Every row comes from one small tree of marks. The marks that hang from a mark follow it in brackets, in the order of their numbers. Every link used is in the known rows. Which tree was each row made from?
Known rows
z273[z686[z71 z441[z228]]]: [ -6.7 -11.7   6.0 -25.5   7.4  -6.4  11.4  -1.3  -9.4  -6.0  -0.3  17.0
   0.8 -43.7  13.8  -1.0   2.2]
z686[z258 z441[z228] z567]: [ -3.9  -2.4  -3.8 -10.7   6.9  -7.7  29.7  -6.1  -2.9   1.4  -5.4 -34.5
  -0.4 -20.4  10.0   5.4 -19.2]
z441[z686[z258]]: [ -6.7  -3.7  13.8  -9.6   6.8 -11.4  19.3  -5.6  -5.4  -2.5   0.7   9.3
   5.5  -1.6   8.5   9.5  -4.9]
z441[z228[z54] z686[z71 z258 z567]]: [ -7.0  -2.1  -1.9  -4.2   0.8 -11.5  21.1  -4.5  -4.4   4.5  -1.9 -14.0
  -2.6 -10.8  14.8   9.2  16.2]
z273[z686[z71 z258 z441 z567]]: [ -5.0   1.3  15.7 -13.7   9.2 -12.6  28.7  -3.6  -4.0   7.2  -1.8 -14.2
   3.5 -60.4  14.1   2.5  -6.5]
z652[z441[z228[z54]]]: [ -5.4 -29.9   0.8 -11.6   2.4 -12.0  -2.6  -3.5 -13.5 -12.9  -1.5   3.6
   6.8  31.4  13.5   9.3   3.0]
z567[z686[z441]]: [ -8.3  -1.7  11.6 -17.4   5.6 -10.3  -9.6  -3.2 -10.3  -4.7  -2.6  -2.0
   2.7  -4.0   9.3  -2.0 -12.5]
z952[z228[z54 z441[z686[z71 z258]]]]: [ -3.7 -11.8  10.7 -20.1  -4.2  -8.8   7.3  -3.4 -12.5  -7.8  -1.3  11.8
 -10.7  29.1  15.5  -8.4  -5.6]
z567[z686[z71 z258 z441[z228]]]: [ -4.5   4.9   1.0  -6.3   6.8 -13.5   5.5  -6.3  -9.6   1.1  -4.2  -4.2
   0.0 -21.8  10.2  -0.9  -0.6]
z228[z54 z441[z686[z71 z258 z567]]]: [  2.0 -11.1  27.0 -16.5   8.9 -10.5  13.0  -3.1  -6.9  -7.9  -2.0  -5.9
  -0.6   8.2  19.2   5.3 -10.5]
z273[z686[z71 z258 z441[z228[z54]] z567]]: [ -5.6  -3.9   7.6 -16.2   5.7 -11.3  27.1  -2.9  -3.3   5.0  -2.2 -13.6
  -0.2 -55.6  16.6   1.7  -1.3]
z652[z441[z228 z686[z71 z258 z567]]]: [  0.1  -8.4  -1.1  13.5   7.8 -18.1  14.4  -6.5 -10.9   8.4  -1.1 -15.3
   9.5  -9.1  11.6  15.8   5.4]
z952[z228]: [-13.0 -13.9   0.1 -28.2  -6.4  -6.0   1.5  -3.7 -15.5 -11.6  -1.5  11.0
  -7.4  34.7   7.7  -7.3   3.1]
z686[z71 z258 z441[z228] z567]: [ -2.6   4.8  -3.1  -2.4   8.3 -10.0  32.3  -7.3  -6.3   6.6  -6.7 -30.9
  -0.9 -31.7  10.9   3.0  -5.0]
z567[z686[z71]]: [ -9.9   0.6  11.8 -15.9   5.9 -13.2 -10.3  -4.3 -14.3  -4.8  -2.6   1.4
   3.1  -2.2   9.0   1.6  14.2]
z652[z441[z686[z71]]]: [ -2.0 -11.5  14.2   7.1   8.3 -16.7   3.5  -5.5 -13.7   2.1   0.1   6.3
  12.8   6.5  11.0  11.2   0.4]

Write each row's tree
[  2.0 -15.3  27.1 -20.2   9.0  -9.5  10.8  -3.5  -7.8 -13.5  -1.0  12.2
  -0.7  15.3  18.9   3.4 -10.6]	z228[z54 z441[z686[z71 z258]]]
[ -0.1 -22.1  27.2 -28.8   7.5  -6.2  -0.5  -1.1  -8.8 -18.7  -0.1  14.2
  -0.3  26.7  18.4   3.3 -15.0]	z228[z54 z441[z686]]
[ -5.8   2.7   3.7  -7.7   4.0 -13.6   4.1  -5.5  -8.5   0.1  -4.4  -3.7
  -1.3 -15.5  12.5  -2.7  -1.0]	z567[z686[z71 z258 z441[z228[z54]]]]
[  1.3 -18.8  26.9 -24.2   8.3  -8.4   9.2  -3.0  -6.4 -16.0  -0.6  10.6
  -0.3  21.5  18.5   4.4 -17.7]	z228[z54 z441[z686[z258]]]
[ -4.1   1.8   0.2  -5.2   4.5 -10.0  30.4  -6.3  -4.6   5.3  -7.1 -30.6
  -2.9 -22.4  14.2   0.4  -5.1]	z686[z71 z258 z441[z228[z54]] z567]
[ -5.0   7.6  11.6  -5.4   7.4 -14.8   6.2  -6.3  -9.1   2.5  -4.1  -4.6
   2.4 -20.1   9.9  -2.0  -6.3]	z567[z686[z71 z258 z441]]
[  5.0  -4.3  19.6 -11.3  16.9 -10.6  16.1  -5.4 -10.4  -5.1  -1.4  -7.0
   3.3 -11.2  12.5  10.3 -10.5]	z228[z441[z686[z71 z258 z567]]]
[ -7.0   4.3  11.1  -6.9   8.3 -14.2  29.3  -7.5  -8.5   3.1  -5.4 -30.0
   3.4 -14.8   9.2   8.9  10.7]	z686[z71 z258 z567]
[ -3.9 -11.6  -3.7 -17.6   6.7  -5.8  24.6  -6.4  -5.5 -10.3  -3.6   3.4
  -0.5  -4.8   9.3   1.2 -19.5]	z686[z258 z441[z228]]
[ -6.1   2.3  10.9 -11.5   6.4 -13.5   3.9  -5.4  -7.4  -1.2  -3.1  -6.6
   2.8 -12.2   9.3  -0.5 -16.2]	z567[z686[z258 z441]]
[ -2.0 -14.8   2.3   6.9   3.3 -16.9  11.5  -4.7  -7.5   4.4  -0.6 -16.4
   7.8   6.3  14.4  14.5  -1.4]	z652[z441[z228[z54] z686[z258 z567]]]
[ -2.4  -4.0  -3.2  -9.4   8.1  -7.7  27.6  -7.9  -8.7  -4.9  -5.1   6.8
  -1.1 -16.5  10.2  -1.1  -5.2]	z686[z71 z258 z441[z228]]
[ -5.6  -0.9  -2.4 -11.2   7.1  -5.2  12.8  -4.4 -11.0   1.4  -6.0 -24.2
  -1.2 -20.7  11.0   0.6   0.2]	z686[z71 z441[z228] z567]
[ -5.5  -5.4  -0.3 -13.1   2.8  -7.9  27.9  -4.8  -1.3   0.0  -5.7 -33.8
  -2.2 -10.9  13.3   2.8 -19.1]	z686[z258 z441[z228[z54]] z567]
[ -6.4 -21.7   9.5 -34.2  -5.2  -5.2  -2.1  -2.0 -14.6 -17.8  -2.0  11.6
 -11.2  45.5  14.7  -9.9  -7.1]	z952[z228[z54 z441]]
[ -7.1  -8.2  -2.9 -19.7   5.3  -3.4   9.8  -3.0  -7.8  -3.7  -4.6 -27.3
  -0.4  -9.1  10.0   3.0 -14.2]	z686[z441[z228] z567]
